Known rows, with every step that occurs:
Z -> E -> L: [-3.20 -0.36 -3.10 -2.63  0.71 -1.26  1.26  2.22 -2.16 -2.24 -1.42 -0.86
  0.28  1.42  1.59 -1.22 -0.69  0.61  4.33 -1.46  2.28 -1.25  0.15  0.47
  0.24 -0.40 -0.11  1.08  2.94 -1.04 -2.06  0.31 -1.63  1.14]
C -> V -> K -> L: [-0.24  0.69  0.75  1.30  0.59 -1.10 -0.17 -1.63  3.37 -0.35 -1.10  0.94
  1.30 -1.74 -0.34  5.03 -2.32 -0.01  2.27  0.38 -1.51  1.42  1.48  0.55
  2.17 -3.31  1.51  1.43 -2.27  4.76  2.57  0.29 -0.38  3.32]
Z -> E -> L -> C -> M: [-2.45  1.83 -0.65 -3.61  0.83  1.13  0.28  2.33 -1.50  2.39 -4.20 -0.84
 -1.43  0.11  2.08 -3.40 -0.22  1.39  1.72 -1.38  1.44 -0.81 -0.38 -1.54
 -0.54  4.83 -0.34 -2.10  4.12 -1.88  0.30 -3.16 -1.13  1.72]
Z -> K -> L -> C: [-0.37 -2.16 -1.97  0.23  0.32 -1.50 -0.53  1.56 -3.07  4.42  1.45 -0.51
 -0.48  0.79 -0.17 -5.95 -0.73 -0.30  1.56  0.35 -1.51 -1.14 -0.31  4.48
  0.90 -3.35 -0.52 -0.42 -1.46  1.68  4.21  1.56  1.22  1.26]
Z -> E: [-3.80  1.34 -1.62  0.16 -0.52 -1.34  1.27  0.74 -4.99 -6.64 -0.45 -0.48
 -0.34  0.68  0.71 -1.63  0.89  0.13  0.06 -1.27  2.35  0.19  0.94  0.08
 -0.23 -1.88  0.15 -0.30  0.73 -0.61 -0.78  1.66  0.03  5.96]
C -> L: [-1.78  1.47 -1.48  2.05 -0.85 -1.06 -0.86 -2.53 -1.51 -4.20  1.94 -0.20
  0.13  1.30 -0.09  0.34 -2.14  0.45  3.12 -1.16  0.18 -0.64  0.64  1.75
  0.48  0.69  0.51 -0.58  2.18  2.54  1.18  5.54 -0.93  3.34]
V -> K -> Z -> E: [-1.85 -0.52 -0.71  3.37  0.43 -2.26  1.54 -0.34 -0.21 -1.61  0.26  0.35
  0.36 -0.69 -0.57  1.13  4.23 -1.15 -4.83 -0.91  2.03  1.39  1.17  0.67
 -0.42 -6.34  5.07  1.74 -3.84 -0.43 -3.13 -1.91  0.18  0.80]
M -> C -> V -> K: [ 2.13  2.21  2.61 -0.60 -0.91 -0.14 -0.96 -2.67  0.86 -3.02  3.70  1.05
  1.66 -2.12 -0.76  4.50 -3.85  0.95 -5.03  3.92 -0.75  1.80  3.61 -1.90
  0.54  0.42 -2.04 -0.83  0.89  2.98  3.15 -0.72 -0.73  3.14]
V -> K -> L -> C -> M: [-1.85  1.02  1.24  0.69  0.92 -1.03 -0.15 -0.88  1.74  3.74 -1.37  0.93
 -0.04 -1.79 -1.42  0.89 -0.92  0.41 -1.49  2.07 -2.80  1.71 -0.58  0.47
  1.00 -0.12  2.07 -1.27 -2.68  2.09  7.02 -4.25  0.35  3.22]
V -> C: [-0.49  2.24  0.04 -0.79 -1.18 -2.87  0.54 -0.57 -3.39 -6.88  3.37  0.75
  0.30  0.38 -4.10  2.10 -1.36  1.80 -2.74  2.49 -2.63  1.80  0.85 -0.48
  0.07  1.23 -1.21 -1.24  0.65 -2.03  2.16 -0.41  0.32  4.42]
C -> L -> K -> Z -> E: [-0.35 -2.93 -1.62  3.25 -0.59  0.03  0.21 -0.63  0.88  1.97 -1.20 -0.58
 -1.63  1.10  1.65 -3.31  4.06 -2.87  0.99 -4.27  2.31 -1.71  0.08  3.10
 -0.82 -3.48  2.14  0.78 -2.35  0.31 -5.44  4.85  0.42 -0.75]
L -> K: [-0.67 -0.88 -0.24  0.18 -1.78 -1.37  1.01 -1.93 -4.60 -5.41  3.21  0.76
  0.52 -1.17 -1.91 -3.21 -1.57 -1.88  2.35  0.67  0.11  0.35 -1.14  3.08
  0.53 -1.26 -2.37 -0.80 -2.01  1.49  3.24  4.86  0.81  3.88]
L -> C -> V: [ 2.23  4.54  2.34 -1.53 -2.09  2.34 -1.55 -1.13 -3.51 -3.19  0.31 -0.06
 -0.94 -0.61 -0.58 -0.91 -2.50  1.16 -0.34 -2.14 -0.81  0.38  0.07 -0.25
 -0.02  3.53 -2.70 -2.40  1.67  0.81  2.30  3.51  1.24  4.29]
K -> Z -> E -> L -> C -> M: [-1.01  1.13 -0.61  1.89  1.19  1.22  0.36  2.32 -1.28  1.92 -3.35 -0.89
 -1.51  0.86  2.36 -3.64  3.27  0.53 -2.72 -2.05  1.57 -0.68 -0.90 -1.46
 -1.26  2.50  2.16 -0.45  1.96 -3.63 -3.13 -3.76 -0.13 -2.35]
V -> C -> M: [-2.36  4.11  1.48  1.50 -0.71 -1.62  0.14 -1.54 -2.29 -7.60  1.24  1.18
  0.17 -1.12 -2.27  1.99 -1.24  1.78 -3.26  3.72 -2.24  2.51  1.99 -3.10
  0.25  4.64  0.08 -2.41  1.97 -0.84  3.47 -2.13  0.20  6.45]
E -> L -> C: [ 1.00  1.00 -1.31 -3.46 -0.21 -0.74 -0.16  0.90 -2.98  0.88  2.05 -0.54
 -0.21  1.33 -1.26 -2.23 -2.83  1.73  1.86 -0.36 -1.34 -1.02 -2.17  1.80
 -0.15  2.93 -2.04 -1.08  2.78 -1.62  2.49  0.05 -0.57 -1.39]
M -> E -> L -> C -> V -> K: [ 2.37  0.25  2.43 -7.24  0.53  2.20 -1.04  0.24  5.40  4.78 -1.21  0.17
  0.89 -0.77 -0.68  6.04 -2.31  1.23  3.42  1.00 -0.26  0.16 -0.42 -3.68
  0.07  2.95 -2.10  0.18  1.50  0.74  0.70 -2.70 -1.22 -3.42]
M -> E -> L -> K -> Z: [ 0.76 -4.80 -1.09  1.87  0.42 -0.13  1.29  0.62 -0.71 -1.49  2.60 -0.11
  1.45  1.51 -0.19  0.69  1.93 -1.54  1.41  2.28  0.79 -0.77 -2.92 -0.19
 -0.56 -2.03 -1.35  3.35 -1.76 -2.67 -4.13  1.41  0.33 -7.21]

Rows:
[ 1.27 -1.48 -1.25 -2.48  1.09 -1.26  0.74  2.14  2.69  7.38 -1.04 -0.53
 -0.77  0.52 -0.64 -0.72  3.04 -0.10 -2.20 -2.24  0.79 -0.43 -1.04  1.60
 -0.93 -2.97  3.13  1.13 -2.02 -2.76 -2.66 -4.98 -0.71 -5.15]
V -> K -> Z -> E -> L -> C
[ 0.71 -0.09 -0.42 -0.18  1.30  0.22  0.50  0.43  4.93  2.58 -3.09 -0.01
  0.55 -1.11  2.44  3.08  1.70 -0.91  1.17 -3.22  2.18 -0.07  2.21 -0.78
  0.37 -2.94  3.51  2.37  0.00  1.09 -5.93 -1.73 -1.60 -3.10]
C -> V -> K -> Z -> E -> L
[ 1.16 -2.12 -0.90  0.77 -0.51 -0.63 -0.03 -0.05  3.12  4.16 -1.01 -0.28
 -1.86  1.13 -1.36 -1.30  4.70 -1.44 -1.13 -2.76 -0.70 -0.82  1.12  1.88
 -1.33 -1.47  1.24 -0.27 -2.64 -2.21 -5.56  1.00  0.50 -1.37]
V -> C -> L -> K -> Z -> E
[-1.21 -3.09  0.46  3.87  0.75  0.85  1.33 -0.04  0.47 -3.04  0.17  0.43
  1.37 -0.04  1.78  0.82  1.50 -1.36  1.06  3.39  1.41  0.03 -1.93 -2.90
 -0.45  1.06  0.21  2.01 -0.40 -1.52 -2.87 -0.09  0.22 -5.06]
C -> M -> E -> L -> K -> Z
[ 4.04  2.79  3.08  1.97 -1.14  1.32 -1.21 -2.21  1.86  1.48  1.13  0.55
 -0.46 -1.71 -1.73  1.81  1.05 -0.11 -5.36 -1.91 -0.97  1.43  0.46  0.24
 -0.24 -1.06  1.96 -0.62 -2.51  0.81  0.29  0.36  1.44 -0.05]
L -> C -> V -> K -> Z
[-4.09  0.34  0.07  0.42  1.06  0.40  0.69  0.28 -1.13 -7.05 -0.43  0.03
  1.80  0.46  2.08  3.67 -2.03  1.45  3.22  4.22  1.58  0.41 -0.48 -5.68
  0.21  3.96 -0.82  0.73  4.35 -0.34  0.13 -1.41 -1.31 -0.26]
C -> M -> E -> L
[-0.08  0.59 -1.28  2.15 -0.93 -0.97 -1.06 -1.88 -1.61 -3.06  4.57 -0.42
  0.42  2.15  0.11  0.65 -3.12  1.59 -2.76  2.77 -1.15 -0.58  1.80  0.70
 -0.57  2.08 -2.40 -1.02  3.61  1.07  1.38  2.47 -0.80  1.32]
M -> C -> L
[ 0.85 -1.61 -0.19  5.35 -1.46 -1.26  1.21 -1.83 -4.57 -5.14  3.85  0.59
  0.31 -0.24 -1.58 -3.29  2.06 -2.41 -2.93  0.27  0.35  0.60 -1.77  3.19
 -0.06 -3.94  0.74  0.92 -3.93 -0.22 -0.75  3.98  1.90  0.02]
L -> K -> Z
[ 1.53 -0.39  0.24 -0.45 -0.15  1.43 -1.54  1.19 -0.38  3.67 -0.96 -0.44
 -0.69 -0.46  1.35 -4.39 -1.38 -0.41  2.94 -1.37 -1.11 -1.21  1.65  2.66
  1.23 -1.37 -1.33 -0.95 -0.26  3.55  3.08  3.41  1.30  1.77]
Z -> K -> L -> C -> V
[-0.30 -1.45 -0.75  0.31 -1.37 -0.77 -0.51 -2.76 -0.39 -0.19  1.69  0.39
 -0.19  0.02 -0.67 -2.32 -1.92 -1.81  5.09 -1.33  0.10 -1.18 -0.33  3.86
  0.62  0.20 -1.34 -0.96 -0.48  3.28  1.74  6.57 -0.23  2.26]
C -> L -> K
[ 1.78  0.94  0.90 -8.21  0.60  1.82 -0.80  1.50  4.97  8.04 -4.21 -0.34
 -0.78 -1.46  0.89  1.19 -1.39  0.39  3.84 -3.90  1.07 -0.71  1.00 -0.38
  0.14  1.60 -0.41 -0.95  1.58  1.00 -0.40 -2.52 -1.66 -0.79]
Z -> E -> L -> C -> V -> K
[ 1.61  2.43  0.86  0.35 -0.49  1.82 -1.14  0.22 -1.21  0.17 -1.68 -0.56
 -0.88  0.57 -0.23 -0.15 -1.38  1.47  0.52 -2.03 -2.71  0.00 -0.65  0.99
  0.83  0.95 -1.71 -0.78 -0.11  1.07  2.95  1.64  1.57  2.18]
K -> L -> C -> V
[ 2.52  3.31  3.20 -3.64 -1.42  1.16 -1.56 -2.10  1.39  1.28  0.58  0.96
 -0.24 -2.67 -2.35  2.11 -2.36  0.47 -0.67 -1.44 -1.10  1.36  0.88 -0.04
  0.56  1.29 -0.90 -2.08 -0.78  2.66  4.19  0.56  0.17  3.65]
L -> C -> V -> K
[-3.40  2.62  2.37  0.57 -0.25 -0.52  0.57 -0.58 -0.90 -8.45  0.50  0.92
  0.92 -0.18 -1.77  5.66  0.29  2.11 -3.50  6.13 -1.39  2.54  1.35 -7.03
 -0.52  4.61 -1.13 -1.29  2.22 -2.52  1.29 -3.96  0.71  4.14]
V -> C -> M -> E
[-2.59 -2.75  0.73 -1.32  0.49  0.87  1.08 -0.01  0.35 -2.65 -0.58  0.64
  1.43 -0.93  1.72  1.16 -1.96 -0.88  5.73  4.14  1.40 -0.16 -1.60 -3.11
  0.20  3.29 -2.56  0.48  1.56  0.43  0.86 -0.04 -1.02 -0.76]
C -> M -> E -> L -> K
[ 2.06  1.13  1.54 -4.87 -0.05  3.28 -1.26  1.31  1.05  0.12 -1.18 -0.86
  0.14  1.13  0.84  3.24 -2.21  2.08  3.41 -0.06 -0.10 -0.80 -1.18 -3.92
 -0.49  5.21 -4.32 -0.34  4.25 -1.54 -0.79  0.73 -0.27 -2.97]
M -> E -> L -> C -> V
[-1.70 -3.21 -2.42 -4.49  0.04 -0.53  1.41  1.81 -0.80  1.55 -1.40 -0.39
 -0.10 -0.15  0.79 -4.11 -0.70 -1.53  6.78 -1.74  2.29 -1.61 -0.93  2.42
  0.37 -1.01 -1.68  0.66  0.22 -0.14 -1.10  1.68 -1.29  0.25]
Z -> E -> L -> K
[-1.50 -0.82 -3.07  2.60  0.81 -1.30  1.37  2.46 -2.14 -2.34 -0.76 -0.93
  0.17  2.12  1.96 -1.60  2.78  0.27 -0.50 -1.93  2.14 -0.97 -0.58  0.49
 -0.67 -2.37  2.36  2.42  0.87 -2.91 -5.85 -0.78 -0.70 -3.31]
K -> Z -> E -> L
[ 1.55 -3.49 -1.49  3.74 -0.54  0.41 -0.21 -0.38  0.64  2.73  1.85 -0.94
 -1.14  2.03  1.21 -3.22  2.92 -1.55 -4.70 -0.29  1.15 -1.49  1.37  2.18
 -1.79 -2.36 -0.87  0.21 -1.16 -1.18 -4.74  1.79  0.54 -2.67]
M -> C -> L -> K -> Z -> E
[ 0.04 -0.63 -0.41 -1.33  0.59 -1.91  0.05 -0.21  1.08  4.68  0.95  0.34
 -0.07 -0.19 -3.26  1.18 -0.80  0.50 -1.25  1.01 -3.18  0.92 -1.69  2.89
  0.99 -3.12  1.27  0.02 -3.83  1.46  5.94 -2.72  0.58  0.54]
V -> K -> L -> C
[ 2.62 -0.86 -0.01 -0.11  1.23  0.52 -0.26  0.86  4.78  3.26 -0.19 -0.43
  0.87 -0.03  2.11  3.51  0.40  0.37 -5.08  1.04  1.10  0.01  3.48 -2.02
 -0.59 -1.27  0.93  1.87  1.34 -0.57 -5.13 -4.60 -1.49 -5.23]
M -> C -> V -> K -> Z -> E -> L
[ 1.55 -3.12 -1.86  2.59 -0.08 -1.34  1.10 -0.39 -1.71 -0.68  2.90  0.33
  0.78  0.34 -0.37 -3.02  0.16 -1.92  1.66  0.41  0.01 -0.82 -2.32  3.24
  0.13 -2.21  0.24  2.11 -1.92 -0.97 -1.98  2.43 -0.07 -4.50]
E -> L -> K -> Z
[ 2.71  1.67 -0.05 -0.89  0.28  2.90 -0.60  2.53  0.86  3.12 -3.62 -1.55
 -1.66  1.23  2.35 -1.84  2.30  0.51 -0.59 -5.08  1.37 -1.45 -0.23 -0.68
 -1.19  1.34  0.12  0.00  1.94 -2.70 -5.76  0.03  0.24 -3.56]
K -> Z -> E -> L -> C -> V
[-2.23 -0.69 -0.36  2.35  0.84 -0.20 -0.47  0.78 -2.10  2.66 -0.69 -0.04
 -0.59 -0.83  1.51 -5.89 -0.96 -0.29  0.93  1.51 -1.08 -0.39  0.79  1.82
  1.10 -0.30  0.75 -1.76  0.11  2.87  5.45  0.11  0.92  3.08]
Z -> K -> L -> C -> M
[ 4.74  1.02  1.42 -0.79  0.32  1.11 -1.34 -0.77  4.19  5.21  0.48  0.26
  0.18 -1.04 -0.53  2.08 -0.54  0.31 -1.41 -1.90 -1.11  0.10 -0.44  0.54
  0.03  0.55  1.46  0.41 -0.60  0.20 -0.92 -1.29 -0.38 -5.16]
E -> L -> C -> V -> K -> Z
[-2.24  2.13  0.26  3.01  0.34  0.15  0.01  0.11 -2.57 -1.42 -1.48 -0.04
 -0.86  0.32  0.06 -1.89 -0.82  1.30 -1.65  1.54 -2.54  0.65 -1.10 -0.20
  0.55  2.16  0.23 -1.77  0.10  0.36  5.25 -1.35  1.18  2.96]
K -> L -> C -> M
[-2.50 -0.64  2.00  0.34  1.43 -0.08  0.03 -0.11  3.66  2.52 -2.00  0.53
  0.62 -0.61 -0.91  4.73  0.74  0.80 -1.73  4.44 -1.72  1.64 -1.03 -3.53
  0.37 -0.11  1.24 -0.03 -2.52  0.88  4.97 -5.35  0.74  0.36]
V -> K -> L -> C -> M -> E
[ 3.98 -0.59  2.30 -1.70  0.76  2.02 -0.87  0.14  5.91  5.10 -0.29 -0.07
  0.86  0.08 -0.33  6.32  1.06  0.71 -0.99  0.39 -0.40  0.31 -1.01 -3.27
 -0.71  0.54  0.23  1.61 -0.40 -1.29 -3.02 -2.44 -0.18 -7.44]
M -> E -> L -> C -> V -> K -> Z
[-0.80 -2.21 -1.00  3.55 -0.98 -0.59  1.80  0.25 -3.21 -2.96  0.22 -0.29
 -0.77  0.08  0.04 -4.50  4.48 -2.93 -2.33 -2.07  2.27 -0.03 -0.67  2.13
 -0.94 -4.85  1.54  0.92 -4.22 -1.66 -3.81  2.38  1.55  0.71]
L -> K -> Z -> E
